Known rows, with every step that occurs:
e y j q f: [ 2.398 -2.866 -2.004  0.789 -2.074 -2.954 -0.295 -3.361  1.342  0.348
  0.024  0.758 -0.554  0.788  1.285 -0.238  1.651 -0.250 -1.156 -0.610]
q j: [-0.966  0.913 -0.179 -0.276 -1.836  0.291 -0.405 -0.453  2.307 -0.757
 -0.273 -0.610  0.448  0.429 -0.378  2.389  2.153 -0.778 -0.190 -1.126]
f y j: [ 3.751 -3.563  1.114  0.632 -1.393 -0.408 -1.132 -1.069  0.877  4.645
  3.083 -1.446 -1.078  1.909  1.157 -0.674 -0.078 -1.361  0.911 -0.448]
l f y j q: [ 4.466 -2.698  2.485  1.159 -1.447 -1.627 -0.770 -0.132 -1.724  3.212
  0.805 -0.511 -1.000  1.075  1.564 -2.823  1.121  1.472  0.364  0.148]
j q f: [ 0.598 -0.392 -2.456  0.729 -1.519 -1.420  0.744 -2.926  0.705 -1.561
 -1.456  0.816 -0.007 -0.015  0.887  0.015  2.455 -0.284 -1.568  0.138]
e y j l f: [ 1.729 -3.093  1.667  0.100 -1.765 -1.589 -5.883 -0.066  1.318  1.103
  0.393  3.608  0.040 -1.400  0.900 -0.428 -0.060  1.838  1.836 -1.615]
q f y e: [-0.516 -3.783 -0.073 -0.808  0.792  1.428 -3.631 -3.929  2.361 -0.695
  1.620 -2.036  1.034  0.100 -0.892 -0.358  0.577 -2.554 -0.145 -0.634]
l f: [-0.971  1.120  1.344 -0.094 -0.560 -0.204 -3.390  0.909 -0.963  0.459
 -0.811  3.365  1.031 -0.577 -0.954  1.092 -1.031  2.010  0.775 -0.955]
j l f k: [ 0.635 -0.035  1.193  0.548 -1.155  0.574 -6.381 -1.198 -0.453  1.939
  0.381  0.120 -0.391 -1.116  0.010 -0.773  3.242  1.367  1.655  0.858]
k f q j l: [ 1.264 -0.098 -0.434  0.346 -1.460  1.783  0.887 -0.307  4.616 -3.776
 -0.903 -1.513 -0.573 -1.756  2.404 -0.473  2.348  0.126  1.052 -1.039]
f k j q: [ 3.503  0.514  0.568  1.663 -1.098 -1.396 -0.639 -1.959 -1.497  1.023
 -0.662 -2.403 -1.198  1.008  1.541 -5.887  2.436  2.975 -0.077  1.530]
f y j l: [ 4.302 -4.767  0.699  0.614 -1.953 -0.477 -2.450 -1.217  2.518  2.222
  2.152 -0.761 -1.414 -0.516  2.557 -2.055  2.027 -1.302  1.422 -0.171]
q f k: [-0.032  0.307 -2.356  0.724 -1.378  0.367 -3.329 -4.118  0.875  1.784
  0.895 -1.460 -0.594  0.794 -0.393  1.332  3.608 -1.337 -0.312  0.920]
y j: [ 2.863 -2.420 -0.396  1.467 -2.211 -0.540  0.834 -0.886  1.502  2.281
  3.156  0.423 -0.080  1.455  1.092 -0.037 -0.668  0.648  0.545 -1.040]
j l f q: [ 1.778  0.659  1.512 -0.283 -0.315  1.457  0.018  0.346  0.065 -2.332
 -0.093  1.108 -0.488 -1.062  1.328 -1.070 -0.419  1.965  0.995 -0.837]
q j l f y: [ 0.571 -1.442  2.725 -1.288 -1.026 -0.012 -6.442 -0.038  0.745  2.037
 -1.221  0.191 -0.534 -0.880  0.277  0.389  2.319 -1.237  1.596 -0.569]
k j l f: [ 0.901 -0.051  0.794  0.421 -2.036 -0.427 -5.574 -0.579  1.235 -0.886
 -1.248  3.970  0.534 -1.674  0.943 -2.169 -0.279  3.210  1.772 -1.215]
q j l: [ 0.607 -1.069 -0.378 -0.195 -2.323  0.089 -1.790 -0.745  3.529 -2.141
 -0.728 -0.115 -0.258 -1.613  1.371  0.255  3.861 -0.894  0.635 -0.642]
f q j l: [ 1.729 -0.331  0.093 -0.328 -1.803  1.098  0.665 -0.737  3.326 -3.194
 -0.040 -1.226 -0.865 -1.252  2.018 -0.259  3.155 -0.517  0.566 -0.928]

Rows:
[ 1.334  0.190 -1.716  1.199 -1.312 -0.447 -1.943 -3.885 -0.377  1.362
  0.120 -2.126 -0.932  0.747  0.333 -0.581  4.721 -0.329 -0.754  1.590]  j q f k
[ 2.494 -1.899 -2.630  1.624 -2.905 -1.750  1.239 -3.432  1.492 -0.077
  0.607  1.134 -0.122  0.946  1.535 -0.092  2.003  0.054 -1.261 -0.589]  y j q f
[ 2.624 -2.030 -1.293  1.113 -1.605 -1.765 -3.283 -4.409  0.377  2.929
  1.303 -2.271 -1.380  1.463  0.762 -0.792  4.014 -0.511 -0.483  1.040]  e y j q f k
[ 2.246 -1.346 -0.362 -0.218 -0.909 -1.398 -2.406 -3.387  0.419  1.712
 -1.366 -1.458 -1.217  1.071  1.110 -2.322  1.891 -1.548 -0.383  0.523]  k j q f y
[ 2.289 -1.073 -2.257  1.062 -2.749 -0.366 -4.574 -4.280  3.347 -0.452
 -0.022 -0.253 -0.895 -0.840  2.002 -3.200  3.369  0.608  0.976  0.351]  q f k j l
[ 4.253 -3.508  1.433  0.867 -0.601 -3.057  0.458 -0.320 -0.845  1.707
  0.745 -1.033 -1.242  0.880  1.594 -3.152  0.883  1.285 -0.326  0.012]  e y j q
[ 3.294 -0.426  1.283  0.582 -1.309  1.139  0.619  0.005  0.751 -1.249
  1.667  1.394 -0.637 -0.391  1.918 -1.064 -0.686  2.195  1.245 -1.459]  y j l f q
[ 2.964 -2.839  2.011  0.574 -1.739 -0.553 -3.234 -0.500  0.166  4.979
  2.523  0.520 -0.395  1.517  0.631 -0.173 -0.699  0.064  1.491 -1.142]  l f y j
[ 0.111  2.446 -0.229  0.397 -0.694  2.356  3.152  0.263  3.597 -2.862
 -0.727 -2.440  0.017  0.339  0.901  1.209  0.239  0.388  0.373 -1.505]  k f q j
[ 1.498 -1.718  0.017 -0.613 -0.375 -1.258 -1.884 -2.632 -0.228  1.676
 -1.280 -1.802 -1.215  0.701  0.770 -0.786  2.613 -2.543 -0.755  0.875]  j q f y
[ 1.367  0.215 -2.897  1.084 -2.332 -1.903  0.018 -3.810  1.579 -1.634
 -1.609  1.179 -0.045  0.612  1.183 -2.067  1.345  1.055 -1.242 -0.251]  k j q f
[ 2.243 -1.281  0.993  1.399 -2.239  0.457 -6.060 -1.578  0.349  3.100
  1.974  0.335 -0.534 -0.331  0.572 -0.768  2.978  1.570  1.898  0.379]  y j l f k
[ 2.183 -2.238  1.709  0.510 -1.352 -0.813 -7.549 -1.692  0.319  3.568
  1.472  0.010 -0.945 -0.482  0.372 -0.992  2.719  1.160  1.775  0.257]  e y j l f k
[ 1.140  1.783  0.062  0.868  1.452  2.561  4.439  0.719  1.710 -2.621
 -0.373 -2.106 -0.549 -0.147  1.757 -1.386 -2.371  1.429  0.639 -0.471]  k f q
[-0.108  2.623  1.099 -0.506 -1.440  1.478  0.514  0.171  1.431 -1.921
 -0.208  0.077  0.214  0.629 -0.288  2.235  0.661  0.919  0.119 -2.016]  l f q j
[ 4.970 -3.337  1.785  1.206 -1.117 -1.646  1.035 -0.493 -1.284  3.128
  1.144 -2.153 -1.488  1.327  2.013 -3.414  1.596  0.365  0.007  0.578]  f y j q
[ 1.040 -1.901  2.869 -1.200 -0.107  0.005 -6.219  0.123 -0.307  2.443
 -1.066  0.577 -0.768 -1.229  0.473 -0.918  1.260 -0.714  1.688  0.084]  j l f y
[ 1.211  1.852  0.489  1.150 -1.616 -0.247 -5.418 -2.241 -0.108  2.259
  0.225  0.345 -0.123  1.049 -0.036 -2.911  0.155  3.346  1.240  0.000]  l f k j
[ 2.490  1.156  1.082  0.134 -0.887  1.150 -0.361 -0.374  0.723 -2.429
 -0.238  1.314 -0.576 -0.728  1.710 -2.648 -1.026  3.084  1.243 -1.214]  k j l f q
[ 3.348 -3.202  0.644  1.518 -0.914  0.411 -0.921 -0.409  2.424  3.905
  2.071 -1.768 -0.724  1.260  1.724 -1.069 -1.261 -0.503  1.473 -0.701]  k f y j
[ 4.684 -2.905  1.464  1.916 -0.773 -1.032  1.201 -0.078 -0.072  2.469
  0.362 -2.347 -1.145  0.826  2.382 -3.609  0.735  1.052  0.533  0.432]  k f y j q
